Each row was made from one path, in order. Every step used is in the known rows, and no mark comes twice. Write each row's path.
In the rows, 128 means zero.
Known rows:
zatam/donom/nuras/posam/lagi: [113 122 156 123 112 128  92  80 131  99 120 154 110 131 103 107 151 166
 132  95 143 146 146 142 131 106  98 117 137 133 142 137  96 121]
nuras/rogiki/lagi/donom/zatam/posam: [156 143 113 109 143 115 151 123 179 131 117 122 191 179 174 118 119 119
 112 104 115 146 143 165 103 171  79 139 144 126 134 144 131 126]
rogiki/zatam/donom/nuras/posam/lagi: [110 115 158 121 112 135  84  70 131  97 121 151  97 130 100 110 153 151
 128  99 149 145 141 135 124 108  96 119 140 135 150 137  93 124]
rogiki/lagi/donom/nuras/posam/zatam: [113 118 141 139 120  85 121  96 160  92 121 125 127 107 162 123 135 130
 126 101 163 140 123 140 171 108 108 126 133 129 153 138 118 117]
lagi/donom/nuras/posam: [125 123 146 122 132  96 119  85 124  93 115 152 144 173 145 129 133 169
 125 113 164 150 138 151 151 122  96 126 130 146 133 129 113 112]
posam/lagi/donom/zatam/sopuv/nuras: [145 155 132 121  82 112 131 147 150 123 123 154 106 135 130 132 137 133
 138 147 120 147 164 121 123 149 126 131 121 106 139 145 107 111]
ponip/nuras: [148 139 121 143 177  62 138 131  94 136 127 105 103  91 136 117 130 138
 127 100 154 152 144 157 140  91 124 139 151 151 153 118 131 115]
nuras/donom/zatam/posam/lagi/rogiki: [148 132 132  95 143 124 150  73 146 123 121 149  96 141  81 117 120 174
 133 101 118 139 140 171  71 123 113 129 145 136 134 146 110 134]
nuras/donom/zatam/sopuv: [127 130 125 112  99 157 144 129 191 128 130 140 116 152 121 107 129 128
 126 146 109 152 130 120  79 166 118 124 128 116 131 127 131 120]
ponip/nuras/donom/zatam/sopuv/lagi: [136 147 108 118 131 154 131 119 122 125 123 121 105 144 150 140 119 155
 120 152 125 146 128 135 127 126 125 132 142 140 114 137 125 122]
sopuv/zatam/posam/lagi/rogiki: [153 137 129  96 166 106 153  95 126 115 120 133  85 120 102 117 117 168
 135  99 124 138 136 177  76 106 109 127 156 137 129 143 114 135]
rogiki/zatam/sopuv: [131 109 131 119 129 146 116 119 152 115 134 128  77  90 159 106 130 106
 127 137 137 152 100 107  85 149 114 127 151 123 142 125 138 126]
zatam/donom/nuras/rogiki: [119 127 122 139 117 107 119  71 122 110 113 165 171 202 127 128 139 123
 112 118 144 141 135 116 151  98  85 135 113 111 126  83 146 122]
posam/lagi/rogiki/zatam/sopuv/nuras/donom: [124 113 136 117  89 154 104  68 142 120 129 170  26 143  94 137 123 130
 141 146 125 150 163 109  97 133 123 118 123 147 144 110 114 128]
posam/lagi/donom: [140 143 148 134 128  72 149  86 113 117 128 122 198  98 133 117 125 164
 118 100 124 141 165 148 129 115 104 122 145 133 126 154  92 136]
ponip/nuras/rogiki/zatam/donom: [123 108 128 143 139 111 115 105 128 112 125 131 173 130 142 109 145  98
  98 127 160 142 142 121 146 117  96 147 135 134 159  91 134 122]
ponip/nuras/rogiki/lagi: [142 108 120 137 128  95 113  91 125 144 124 144 132 135 164 144 130 128
 114  85 134 149 139 115 146 117 113 126 151 150 169 123 163 127]
rogiki/lagi/donom/nuras/posam: [129 115 148 124 128 103 113  87 137  95 115 158 144 175 151 134 130 173
 121 109 161 150 141 145 160 128  97 122 134 151 142 136 118 114]
ponip/zatam/sopuv/nuras/rogiki/lagi: [146 109 117 129  96 117 107  92 154 133 122 177 123 135 165 153 134 111
 122 103 121 152 145 104 140 134 112 122 150 139 168 123 160 128]
nuras/posam/lagi/rogiki: [139 120 145 100 141  97 135  67 123 109 121 151  92 115  99 119 130 190
 133  91 141 140 124 168  97 100 124 125 150 144 142 148 117 128]
posam/lagi: [124 134 142 121 123 105 118  92 122 124 130 127 118  86 106 108 150 145
 134  93 121 144 139 136 101 107 102 121 154 127 140 143 113 134]
donom/nuras/rogiki: [121 131 120 131 121  94 121  55 108 118 114 161 154 193 128 140 139 121
 122 112 141 143 124 116 134  94  86 133 117 113 125  90 150 126]
zatam/posam: [149 134 112 108 180 123 130 139 150 122 122 110 117 132 183 104 121 116
 137 106 131 153 121 167  92 151  83 135 163 138 127 125 144 126]
nuras/rogiki: [123 126 117 126 124  81 127  68 117 128 120 143 163 151 159 131 139 110
 117 103 131 145 115 124 122 106  99 133 132 123 128  93 164 128]
lagi/donom: [146 140 134 134 146  61 166 109 116 117 127 115 221 120 162 123 120 153
 114 118 137 142 156 146 138 127 102 132 143 137 121 140 118 129]
zatam/posam/lagi: [134 136 135 113 146 131 109 103 140 123 126 122  86 101 136 100 135 134
 141  82 116 148 136 155  84 128  90 122 162 129 132 145 110 135]
sopuv/zatam: [130 149 111 108 162  76 164 154 119 116 123  95 117 134 119 133 133 107
 127 143 135 145 153 140  99 107  90 129 151 141 131 100 132 126]
rogiki/lagi/donom/zatam/sopuv/nuras/posam: [137 121 142 114  93 113 109 127 162 109 119 158 102 158 175 136 134 145
 130 127 145 154 148 138 143 160 126 126 131 140 153 144 125 103]
ponip/lagi/donom/nuras/rogiki/zatam/posam: [151 120 117 120 158 129 109  95 139 118 115 137 112 164 188 115 114  97
 118 108 147 150 120 153 112 147  76 139 153 138 133 110 131 134]
sopuv/lagi/donom/nuras: [142 155 128 134 146  99 145  90  89  99 116 143 180 183 125 149 122 178
 122 140 154 138 160 136 166 105  84 134 128 131 109 135 103 125]
zatam/sopuv/lagi/rogiki: [155 134 116 100 162 122 157  95 109 112 121 139 102 132 141 137 110 188
 128 134 140 138 108 156 109 109 134 136 153 140 113 141 139 127]

Which path is each row?
[120 106 145 115 135 122 106  90 138  83 115 162 122 180 124 120 139 159
 121 124 176 147 131 146 146 122  97 133 129 147 149 117 118 110]	lagi/rogiki/zatam/donom/nuras/posam
[116 115 142 123 131 119 106 110 143  87 115 156 135 182 136 116 143 157
 124 121 168 150 136 145 154 125  96 129 130 144 141 113 122 106]	zatam/donom/nuras/posam
[132 107 133 123 150 116 138 118 140 100 127 134 177 126 123 107 141 125
 106 141 162 138 139 131 127 130  99 146 144 138 157 108 129 123]	lagi/rogiki/zatam/donom
[120 114 138 127 116 100 103  25 100 112 122 150 134 142 118 136 145  97
 109 120 151 139 130 107 117 106  81 134 128 124 148 110 117 137]	posam/lagi/donom/nuras/rogiki/zatam
[132 152 139 113 103  81 163 102 157 122 122 124 222 150 105 122 146 152
 107 119 121 139 160 156 116 144 100 134 129 121 141 164  95 121]	nuras/posam/lagi/donom/zatam
[149 147 122 125 112  70 171 111 153 139 122 126 241 169 125 138 135 140
  98 118 123 140 167 144 135 141 105 140 127 127 154 152 119 121]	ponip/nuras/rogiki/lagi/donom/zatam
[119 118 140 116 136 107 105  97 128  95 115 152 111 174 136 126 142 158
 133 116 167 152 121 147 142 118  97 126 134 145 140 119 128 109]	donom/nuras/posam
[136 137 121 138 112 103 126  43 111 109 110 172 185 173 142 151 121 140
 110 114 134 144 139 127 151  96  92 129 122 119 112 105 131 130]	ponip/zatam/sopuv/lagi/donom/nuras/rogiki
[140 143 131 133 137 119 131  86  96  96 118 146 158 173 129 145 119 167
 118 146 154 139 151 124 153 116  89 132 128 126 113 138  99 126]	rogiki/zatam/sopuv/lagi/donom/nuras
[131 139 116 123  85 100 119  94 138 131 116 165 117 171 153 141 139  99
 124 130 123 147 134 113 124 124 116 136 112 103 133 100 153 117]	donom/zatam/sopuv/nuras/rogiki
[137 103 144 117 134 142 107  96 141 111 130 141  33  77 139 105 121 142
 127 117 143 151 108 135  85 132 138 125 148 134 150 136 119 125]	ponip/nuras/posam/lagi/rogiki/zatam/sopuv
[142 158 124 116 116  67 186 127 153 128 123 115 252 158 116 126 142 137
 106 137 125 139 157 150 119 149  96 143 127 118 136 152 114 120]	lagi/donom/zatam
[148 146 145 130 143  90 143  95 126 117 125 119 180 106 156 109 114 157
 120  93 121 144 163 164 117 130  95 124 151 133 120 156  92 137]	zatam/posam/lagi/donom
[115 121 155 114 117 111  97  80 128 112 125 136  94  99 123 109 150 152
 136  84 132 149 132 149 111 110 109 115 152 141 143 144 109 126]	nuras/posam/lagi
[133 133 156 130 122  78 133  80 118 110 124 128 185 103 147 117 125 171
 117  95 132 145 161 158 136 120 107 120 142 140 130 157  91 130]	nuras/posam/lagi/donom
[132 132 120 128  94 101 111  88 128 127 117 165 103 158 165 141 133 104
 128 122 126 148 131 110 130 119 117 133 119 110 130  96 159 119]	zatam/sopuv/nuras/rogiki
[142 153 129 135 140 114 141  97 101  99 116 146 162 178 132 143 116 180
 122 141 147 141 155 130 161 112  94 131 126 125 104 139 102 125]	zatam/sopuv/lagi/donom/nuras
[145 141 124 123 107 116 118 154 135 122 124 152  65 125 158 131 135 122
 148 146 136 152 146 114 125 139 127 131 133 118 139 123 134 110]	zatam/sopuv/nuras
[147 122 120 126 130 130 139 121 167 117 127 145 124  63 147 109 129 123
 133 117 117 160 123 134  97 131 117 123 161 129 142 124 138 124]	ponip/zatam/sopuv
[137 121 129 135 137 127 127 119 125  95 117 164 148 186  99 121 137 147
 119 144 174 140 143 125 155 114  92 143 134 129 144 104 116 122]	ponip/lagi/rogiki/zatam/donom/nuras
[126 111 130 115  97 146 111  77 141 121 129 168  37 156 104 141 121 125
 138 155 131 151 158 108 102 138 122 123 121 148 143 103 126 124]	lagi/rogiki/zatam/sopuv/nuras/donom
[153 140 131  95 152 109 153  92 143 120 120 141 111 131  95 113 124 175
 133  94 123 137 130 176  73 116 111 134 150 129 134 154 114 132]	donom/zatam/posam/lagi/rogiki
[148 123 134 138 123  71 147  81 128 126 125 139 223 142 179 141 116 149
 103 101 129 142 160 131 152 134 101 125 142 142 142 142 133 134]	nuras/rogiki/lagi/donom
[141 141 109 100 149 140 143 128 182 131 121 117 135 183 138 111 126 112
 128 124 113 151 141 164  77 170  79 135 142 136 133 126 130 123]	nuras/donom/zatam/posam
[133 113 120 130 116 120 119 101 145 121 119 160 159 190 141 148 133 124
 111 112 136 143 154  99 150 124  90 124 137 135 154 108 152 128]	sopuv/zatam/donom/nuras/rogiki/lagi
[148 148 104 100 190 115 146 166 149 118 119  95  91 143 168 114 115 102
 134 121 127 151 139 171  83 143  75 131 161 141 122 110 132 126]	sopuv/zatam/posam
